Each row was made from one path, in order. Every step used is in the known rows, and no mark comes twice. Write each row's path.
(in the rows, 128 means zero)
Known rows
T, Q, N, W, E: [121 161 193 118 191 129 199  96 122 152  73  99 133 118 141 118 131 154
 148 131 114 128 150 143 160]
D, T, N, W: [170  83 136 136 105 145  81 104 171 136  85 136 129  98 131 136 147 125
  92 174  68 128 169 149 108]
B, T, N, W: [126 119 141 167 130  83 117  99 146 137 136 136 145 136 164 138 137 122
 124 203 105 165 146 159 119]
T, E, Q, N: [164 147 163 116 138 152 166 106 105  87 134  84 131 154  76 107 154 169
 125 117 148  68 160 129 167]
T, E, W: [167  91 164  85 216 123 115  95 138 112 112  22 135 134 117 162 152 130
 121 113 162  84 123 162 152]
N, W, E, Q, T: [133 144 150 179 217 116 115 138 130 177 107  78 128 114 154 173 129  89
 156 143 131 150 130 155  91]
W, N, T: [ 75 106  83 206  83 124  87 132  85 145 187 166 121 191 138 158  80 115
 127 129 113 132 129 126 151]
D, T, E, Q: [192  83 103 116 124 179 124 119 132  58 118 116 112 112  96 125 167 134
 125 115 125  74 137 137 104]
E, Q, N, T: [ 96 198 139 173  76 138 167 144  98 121 177 187 114 146  54  95 119 154
 125 110 109 114 158 125 153]
N, W, E, T: [138 151 162 124 210  95 103 113 147 181  95  89 149 130 191 195 126 110
 127 138 126 139 116 136  97]
E, W: [131 115 161 115 197 102  93 117 164 146 125  91 111 128 141 147 119  98
 117 100 112 137 116 175 139]
N, T, D: [ 98 131  70 157  61 137 138 155 112 157 153 175 125 129  92 128  94 120
 132  69 138 122  93 119 131]
T, B: [130 115 117  97  89 117 192 121 134 107 114 129 100 119 152  48 118 153
 127 127 174 161 112 112 131]
T, E: [158 104 138  96 150 138 131  97 125 100  97  60 138 147 109 135 141 153
 113 114 177  76 131 129 142]
T, Q, E, W, N: [ 95 119 145  87 163 157 114 144 133 128 106  99 118 145 114 122 131 140
 157 121  85 131 118 140 144]
N, T, Q, E: [ 52 163 103 118  79 162 150 154 109 140 117 151 132 120  32 118 131 167
 140 112 142 128 113  92 122]
E, W, N, T: [ 94  94 125 180 172 102  69 126 114 157 189 114 119 166 148 182  98  90
 132 121  96 145 118 172 160]
D, T: [165  89 102 117 102 146 100 118 161  90  97 174 106 100 137 125 126 108
 112 107 102 112 131 132  93]
T, N, W: [130 131 171 150 125 126  94  98 158 186  87  94 140 141 128 123 130 150
  81 185  89 143 175 158 145]
Q, N: [133 163 176 109  99 101 149  98 138 124 116 161 132 140 114 102 105 132
 112 109 113 110 163 119 170]
B, T: [123 123 107 144 121  81 136 110 138  91 153 168 127 135 166 124 120  98
 141 135 145 153 111 142 105]
W, E, T: [121 171 121 113 166 115 104 151 128 141 138 129 138 143 177 165 120 113
 101 104 198 132  94 113 105]
N, W, E, Q, T, B: [137 136 146 164 200 113 153 140 121 165 108  72 121 101 163 140 138 104
 164 154 151 170 121 143  96]
D, T, E, Q, N: [201  99 129 112 117 170 139 111 124  54 124 128 121 106  91 119 165 142
 127 117 114  66 156 131 126]
B, T, Q, E: [100 134 108  96 125 118 162 132 133  84 121 160 131 122 123 104 146 130
 170 140 131 150 106 120 103]
E, T, N: [102 161 109 112  72 127 105 128 128 144 164 155 148 157 147 106 125 180
  57 150 128 124 123  96 142]
N, T, Q, E, W: [ 57 154 120 108 124 154 138 151 114 151 125 126 132 108  37 135 138 158
 147 111 136 134 107 116 131]
B, T, Q: [101 119 103 137 137 109 190 112 118  87 140 161 120 126 164  93 135 133
 155 141 139 153 103 142 119]
T, N, W, E, Q: [130 160 172 178 165 137  92 134 149 185 101  82 133 143 127 143 144 138
  97 184 121 151 174 170 132]

Write each row's path
[126 139 167  51 159 118  54 147 179 135  91 102 133 120  78 158 136 101
 135 103 106 130 125 134 113]  Q, E, W
[107  93  76 129  83 113 182 131 100 123 143 123 112  78 149  56 109 122
 144 136 203 167  91  78 117]  Q, T, B
[114 172 148  56  85 130  61 139 157 158 107 132 169 139  91 148 147 166
 101 161  85 123 139  80 110]  Q, E, T, N, W
[114 124 119 162  96  94 119 118 140 107 160 163 136 144 148 110 134 124
 108 179 147 161 137 145 126]  B, T, N
[113 175 126 128 145 127  92 159 132 154 148 121 146 146 163 158 132 136
  76 138 198 142 118 115 121]  W, E, T, N
[106 165 110 194 156 148 103 187 108 144 152 111 114 123 116 131 132 102
 116 140 201 159 129 138 111]  W, E, Q, T, N
[166 164 186 103 161  85 151 104 136 169 113 127 161 128 173 165 113 112
 140 111  92 118 138 125 150]  Q, N, W, E, T, D
[102 108 136  93 126 115  79 161 131 136 150 115 129 141  91 157 125 110
 158 134 111 155 117 119 132]  Q, E, W, N, T, B
[116 159 112  20  61 126 126 157 142 108 123 152 142 124 108  95 141 163
 129 125 142 138  97  52 101]  Q, E, T, B
[136  52 104 148 186 113 101 113  86 127 170  42 139 121 146 164 121  94
 146 135 171 106 104 125 148]  Q, T, E, W, N
[112 111 128 179 151 116  93 129 124 194 120  79 151  94 138 146 122 104
 113 180 166 160 135 120 121]  Q, T, N, W, E
[157  93 110 136  69 159  81 123 164 111 111 160 118 105 114 110 139 131
  80 150 102 123 157 137 116]  D, T, N
[146 133 131 178 202 124 122 154 131 180 105  85 123 110 163 167 121  76
 165 118 123 147 115 159 100]  N, W, E, Q, T, D
[139 159  96 112 153 122 113 172 126 143 148 139 138 141 190 158 111 100
 118  73 179 130  74 117 109]  W, E, T, D
[208  91 151 112 144 156 141  94 133  77 105 106 130 103 103 145 171 139
 138 135  84  70 165 141 122]  D, T, E, Q, N, W
[167 101 152 103 132 151 173  92 144 106  73 155 120  80 135 105 144 145
 140 129  54 111 152 134 128]  D, T, Q, N, W
[169  71  94  93  76 141 161 121 151  77 106 163  97  81 152  71 140 126
 130 126 137 144 116 115 100]  D, T, B
[ 97 102  88 211 103 151 103 134  63 117 203 123 124 203 111 158 115 139
 136 138 133  97 135 132 160]  W, N, T, E, Q
[153 164 218 122 185  85 136  90 147 167  86 108 148 129 144 167 116 105
 136 131 114 127 171 143 150]  Q, N, W, E
[104 135  75 165  86 142 185 164  91 107 173 143  91 108 119  43 125 135
 147 129 165 160 107 104 114]  E, Q, T, B
[146 100  77 135 103  93 152 132 134  98 160 183 123 131 185 114 107  82
 160  99 126 145  88 150 111]  B, T, D
[ 80  95  78 190  67 120 135 135  79 132 193 159 110 175 151 117  91 133
 141 147 139 154 120 112 156]  W, N, T, B
[ 95  90  58 204  66 133  94 149  82 150 193 177 121 192 154 150  71 103
 142 100  98 124 110 131 155]  W, N, T, D
[198  62 106  93 126 161 110 102 144  67  97 107 124 102 116 144 158 127
 118 115 137  75 133 126 107]  D, T, E
[100 180 127  79 102 128 195 112  99 118 152 163 142 135 152  81 126 197
 108 111 112 107 109  81 159]  E, T, Q, N
[144  69 113  92 139 171  95 137 145  90 105 139 110 107 123 134 142 115
 152 123  61 122 123 137 113]  D, T, Q, E, W, N
[140 160 174 166 216 120 114 134 146 172  86  84 120 137 152 170 134 100
 143 137 114 147 142 173  98]  N, W, E, Q
[154 107 131  98 102 161 172 104 136  83  95 174 111  88 122  86 139 146
 131 114  82 106 143 123 133]  D, T, Q, N
[112 197 145 165 139 129 180 170 102 123 158 137 114 123  98 111 135 131
 139 117 200 155 136 129 131]  W, E, Q, N, T, B
[ 98 169 155 140  70 103 159 111 114 141 148 176 142 128  70 125 106 144
 117 109 130 114 152 104 169]  Q, N, T
[130 157  92  34  62 138  87 173 145 126 124 168 152 137 110 129 122 131
 130  79  99 108  89  73 103]  Q, E, T, D
[107 160 162 105 119 144 207 104 115 120  99 143 119 127 114  63 119 176
 128 111 110 114 145 121 176]  T, Q, N
